What can hang from each mark:
J_548: J_935
J_747: J_630
J_619: J_358 J_530 J_630
J_935: J_192 J_668
J_461: J_630 J_935
J_630: J_192 J_461 J_619

Every row comes from one small tree of marks. The marks that hang from a mark follow it in brackets, in the order of their numbers. Every link used is in the known rows. Which tree was each row made from?
Known rows:
J_619[J_358 J_530 J_630[J_192 J_461[J_935[J_668]]]]: | -0.32 | +5.71 | -0.47 | +0.56 | +0.89 | -0.25 | +1.78 | -1.50 | +0.86 | +0.39 | +0.31 | +1.07 | -1.42 | +0.18 | -1.27 | +2.66 | -0.84 | -0.17 |
J_630[J_192 J_461[J_935] J_619]: | +0.22 | +1.02 | +0.08 | +0.98 | +0.98 | -0.28 | -1.94 | -0.78 | -0.26 | -0.98 | -0.17 | +0.65 | -0.40 | +0.90 | -2.75 | +1.36 | +0.70 | -0.26 |
J_548[J_935[J_192 J_668]]: | +1.91 | +0.08 | -0.69 | +2.65 | +0.58 | +1.21 | +0.28 | +0.71 | -0.45 | +0.66 | -0.98 | +0.90 | +0.25 | -0.30 | +0.38 | +0.33 | -0.85 | -0.28 |
J_461[J_630[J_192 J_619[J_358 J_530]] J_935[J_668]]: | -1.23 | +3.80 | +0.24 | +2.06 | +1.53 | +0.77 | -0.40 | -1.84 | -1.01 | +0.46 | -1.39 | +1.33 | +0.51 | +0.32 | -3.16 | +1.56 | -0.42 | +0.00 |
J_619[J_630]: | -0.99 | +2.08 | +0.30 | -0.57 | -0.15 | -0.58 | +0.92 | -0.29 | -0.03 | +0.55 | -0.23 | +0.21 | -0.70 | -0.59 | -0.09 | +0.67 | +0.33 | -0.01 |
J_935[J_192 J_668]: | +1.87 | +0.18 | +0.11 | +4.07 | +1.38 | +1.04 | +1.88 | +0.44 | -0.65 | +0.49 | -1.17 | +0.48 | +0.54 | -0.23 | -0.41 | +0.25 | -0.25 | +0.22 |
J_630[J_461 J_619[J_358]]: | -1.26 | +0.96 | +1.00 | +2.12 | +1.47 | -1.03 | +0.67 | -0.40 | +0.92 | -0.89 | +1.17 | -0.20 | -1.32 | +1.28 | -1.78 | -1.25 | +0.46 | -0.05 |
J_619[J_358 J_530 J_630[J_192 J_461[J_935]]]: | -0.20 | +5.75 | -0.43 | -0.25 | +0.33 | -0.52 | +1.25 | -1.72 | +1.12 | +0.10 | +0.65 | +1.12 | -1.68 | +0.12 | -1.10 | +2.52 | -0.45 | -0.45 |
J_747[J_630]: | -1.13 | +1.62 | -0.36 | -0.71 | -0.42 | +0.32 | -0.08 | +0.27 | +0.43 | +1.18 | +0.19 | -0.16 | -0.57 | -0.91 | -0.42 | +0.63 | +0.19 | +0.20 |
J_619[J_358 J_530 J_630[J_461[J_935[J_192 J_668]]]]: | -0.32 | +4.73 | +0.13 | +1.90 | +1.37 | -0.03 | +2.98 | -1.18 | +1.06 | +0.17 | +0.63 | +1.13 | -1.49 | +0.14 | -0.64 | +1.99 | -1.29 | -0.02 |
J_630[J_461[J_935]]: | -0.67 | -1.12 | +0.11 | +0.11 | +0.84 | -0.07 | -0.40 | -0.34 | +0.08 | -0.69 | +0.64 | -0.05 | -0.98 | +0.74 | -0.59 | +1.85 | -0.07 | +0.08 |
J_747[J_630[J_192 J_461]]: | -0.43 | +2.26 | -0.58 | -0.25 | -0.18 | -0.09 | -0.67 | +0.05 | +0.64 | +0.96 | +0.25 | -0.29 | -1.48 | -0.40 | -1.40 | +1.69 | +1.76 | +0.15 |
J_747[J_630[J_192]]: | -0.22 | +2.82 | -0.86 | -0.78 | -0.63 | +0.36 | -0.95 | -0.11 | +0.20 | +1.41 | -0.35 | +0.11 | -0.48 | -0.99 | -1.00 | +1.26 | +0.86 | -0.05 |
J_619[J_358 J_530 J_630[J_192 J_461]]: | +0.03 | +6.24 | -0.32 | +0.18 | +0.11 | -0.98 | +1.77 | -1.32 | +1.55 | +0.16 | +0.77 | +0.73 | -1.88 | +0.14 | -0.92 | +1.43 | +0.51 | -0.28 |
J_461[J_630[J_619[J_358 J_530]] J_935[J_192 J_668]]: | -0.60 | +3.02 | +0.80 | +4.42 | +2.04 | +1.19 | +0.92 | -1.58 | -0.86 | +0.17 | -1.27 | +1.64 | +0.47 | +0.16 | -2.50 | +0.92 | -0.62 | +0.21 |
J_548[J_935]: | +0.31 | -0.08 | -0.76 | -0.46 | -0.51 | +0.46 | -1.13 | +0.38 | +0.08 | +0.27 | -0.02 | +0.45 | -0.05 | -0.20 | +0.71 | +0.19 | -0.71 | -0.48 |
J_461[J_630[J_192 J_619[J_358]] J_935[J_668]]: | -1.70 | +2.31 | +0.57 | +2.33 | +1.90 | +0.67 | -0.82 | -1.77 | -1.70 | +0.66 | -1.62 | +0.79 | +0.19 | +0.39 | -3.31 | +1.33 | -0.18 | -0.13 |

Which tree is each row?
| -0.67 | +3.75 | -0.06 | +1.73 | +0.84 | +0.35 | +0.42 | -0.59 | +1.28 | +0.14 | +0.93 | +0.82 | -1.06 | -0.11 | -1.84 | +0.82 | -0.38 | +0.07 |
J_747[J_630[J_461[J_935[J_192]] J_619[J_358 J_530]]]
| +0.46 | +3.66 | -0.32 | +2.12 | +1.81 | +0.02 | +0.13 | -1.16 | +0.57 | -0.58 | +0.11 | +1.14 | -0.34 | +1.18 | -2.88 | +1.38 | -0.94 | -0.07 |
J_630[J_192 J_461[J_935[J_668]] J_619[J_358 J_530]]
| -0.83 | +5.53 | -0.06 | -0.28 | -0.02 | -0.52 | +2.41 | -1.15 | +1.34 | +0.42 | +0.68 | +0.90 | -0.94 | -0.35 | +0.02 | +0.38 | -1.05 | -0.16 |
J_619[J_358 J_530 J_630]
| +0.55 | +2.50 | +0.42 | +3.81 | +2.25 | +0.39 | +1.54 | -0.82 | +0.76 | -0.89 | +0.50 | +1.19 | -0.39 | +1.03 | -2.04 | +0.51 | -1.29 | +0.14 |
J_630[J_461[J_935[J_192 J_668]] J_619[J_358 J_530]]
| -2.31 | +0.49 | +0.83 | +1.87 | +1.69 | +0.70 | -0.51 | -0.98 | -1.61 | +0.35 | -1.38 | +0.65 | +0.64 | +0.26 | -2.64 | +1.28 | -0.21 | +0.50 |
J_461[J_630[J_619] J_935[J_668]]
| -0.72 | +0.82 | +1.07 | +4.18 | +2.00 | +1.15 | -0.07 | -1.00 | -1.69 | +0.24 | -1.78 | +1.14 | +0.75 | -0.02 | -2.52 | +1.20 | +0.28 | +0.27 |
J_461[J_630[J_619] J_935[J_192 J_668]]
| -0.39 | +2.68 | +0.07 | -0.04 | -0.02 | -0.95 | +0.26 | -0.47 | +0.16 | +0.31 | -0.06 | +0.03 | -1.61 | -0.11 | -1.05 | +1.69 | +1.79 | -0.06 |
J_619[J_630[J_192 J_461]]
| +0.03 | +2.37 | +0.42 | +2.10 | +1.17 | -0.88 | -0.49 | -0.85 | +0.60 | -0.65 | +0.46 | +0.15 | -1.27 | +1.15 | -2.54 | -0.64 | +1.20 | -0.48 |
J_630[J_192 J_461 J_619[J_358]]
| -0.67 | +4.23 | +0.11 | -0.05 | +0.23 | -0.55 | +0.88 | -1.34 | +0.12 | +0.92 | -0.14 | +0.31 | -1.40 | -0.32 | -0.89 | +0.37 | +0.07 | -0.81 |
J_619[J_358 J_630[J_192]]
| -0.76 | +4.62 | +0.50 | +1.80 | +0.24 | -0.25 | -0.60 | -1.52 | +0.03 | +0.07 | -0.75 | +0.88 | -0.12 | +0.23 | -2.58 | -0.32 | +1.74 | -0.11 |
J_461[J_630[J_192 J_619[J_358 J_530]]]
| +0.68 | +0.35 | -0.45 | +0.06 | +0.53 | -0.05 | -1.51 | -0.72 | -0.24 | -0.49 | -0.07 | +0.30 | -0.96 | +0.62 | -1.42 | +2.66 | +0.74 | -0.28 |
J_630[J_192 J_461[J_935]]
| -0.61 | +0.80 | -0.21 | +1.52 | +1.01 | +0.83 | +0.50 | +0.22 | +0.15 | +0.95 | +0.10 | +0.03 | -1.11 | -0.41 | -1.09 | +2.34 | +0.07 | +0.40 |
J_747[J_630[J_461[J_935[J_192 J_668]]]]
| -0.48 | +3.22 | +0.88 | +3.40 | +1.23 | +0.74 | -0.18 | -1.89 | -0.42 | -0.44 | -0.77 | +1.70 | +0.13 | +0.06 | -2.07 | +0.55 | +0.10 | -0.18 |
J_461[J_630[J_619[J_358 J_530]] J_935[J_192]]
| -0.81 | +3.22 | +0.07 | +1.64 | +1.22 | +0.83 | -0.97 | -1.37 | -1.29 | +0.34 | -1.81 | +1.42 | +1.01 | +0.10 | -3.10 | +2.17 | +0.09 | +0.43 |
J_461[J_630[J_192 J_619[J_530]] J_935[J_668]]
| -0.18 | +2.38 | +0.65 | +3.90 | +1.76 | +1.26 | +0.40 | -1.10 | -1.06 | +0.00 | -1.67 | +1.65 | +1.01 | -0.07 | -2.40 | +1.47 | -0.08 | +0.54 |
J_461[J_630[J_619[J_530]] J_935[J_192 J_668]]
| +1.05 | +1.89 | +0.23 | +2.55 | +1.21 | +0.11 | -0.02 | -0.52 | +0.80 | -1.47 | +0.40 | +1.40 | -0.02 | +0.74 | -1.57 | +0.92 | -0.09 | +0.35 |
J_630[J_461[J_935[J_192]] J_619[J_530]]
| -1.08 | +3.25 | -0.15 | +0.35 | +0.10 | -0.31 | +0.29 | +0.28 | +1.53 | +0.27 | +0.92 | +0.25 | -0.79 | -0.17 | -1.67 | +0.53 | +0.79 | +0.72 |
J_747[J_630[J_461 J_619[J_530]]]
| +1.17 | -0.46 | -0.09 | +2.52 | +1.60 | +1.50 | +0.62 | -0.38 | -1.10 | +0.21 | -1.16 | +0.91 | +0.66 | -0.14 | -0.61 | +1.74 | -1.62 | -0.04 |
J_461[J_935[J_192 J_668]]
| -0.54 | +2.87 | +0.49 | +1.84 | +1.06 | -0.91 | +1.11 | -0.52 | +1.73 | -1.05 | +1.45 | +0.43 | -0.94 | +1.19 | -1.55 | -0.83 | +0.01 | +0.22 |
J_630[J_461 J_619[J_358 J_530]]
| -1.13 | +1.49 | +1.19 | +4.62 | +2.41 | +1.11 | +0.43 | -1.50 | -1.46 | +0.37 | -1.47 | +1.15 | +0.19 | +0.21 | -2.65 | +0.58 | -0.33 | -0.10 |
J_461[J_630[J_619[J_358]] J_935[J_192 J_668]]
| -1.10 | +2.30 | +0.73 | +2.24 | +1.77 | -0.18 | +2.38 | -1.04 | +0.10 | +0.50 | +0.34 | +0.35 | -1.94 | +0.20 | -0.89 | +1.56 | -0.77 | -0.33 |
J_619[J_358 J_630[J_461[J_935[J_192 J_668]]]]
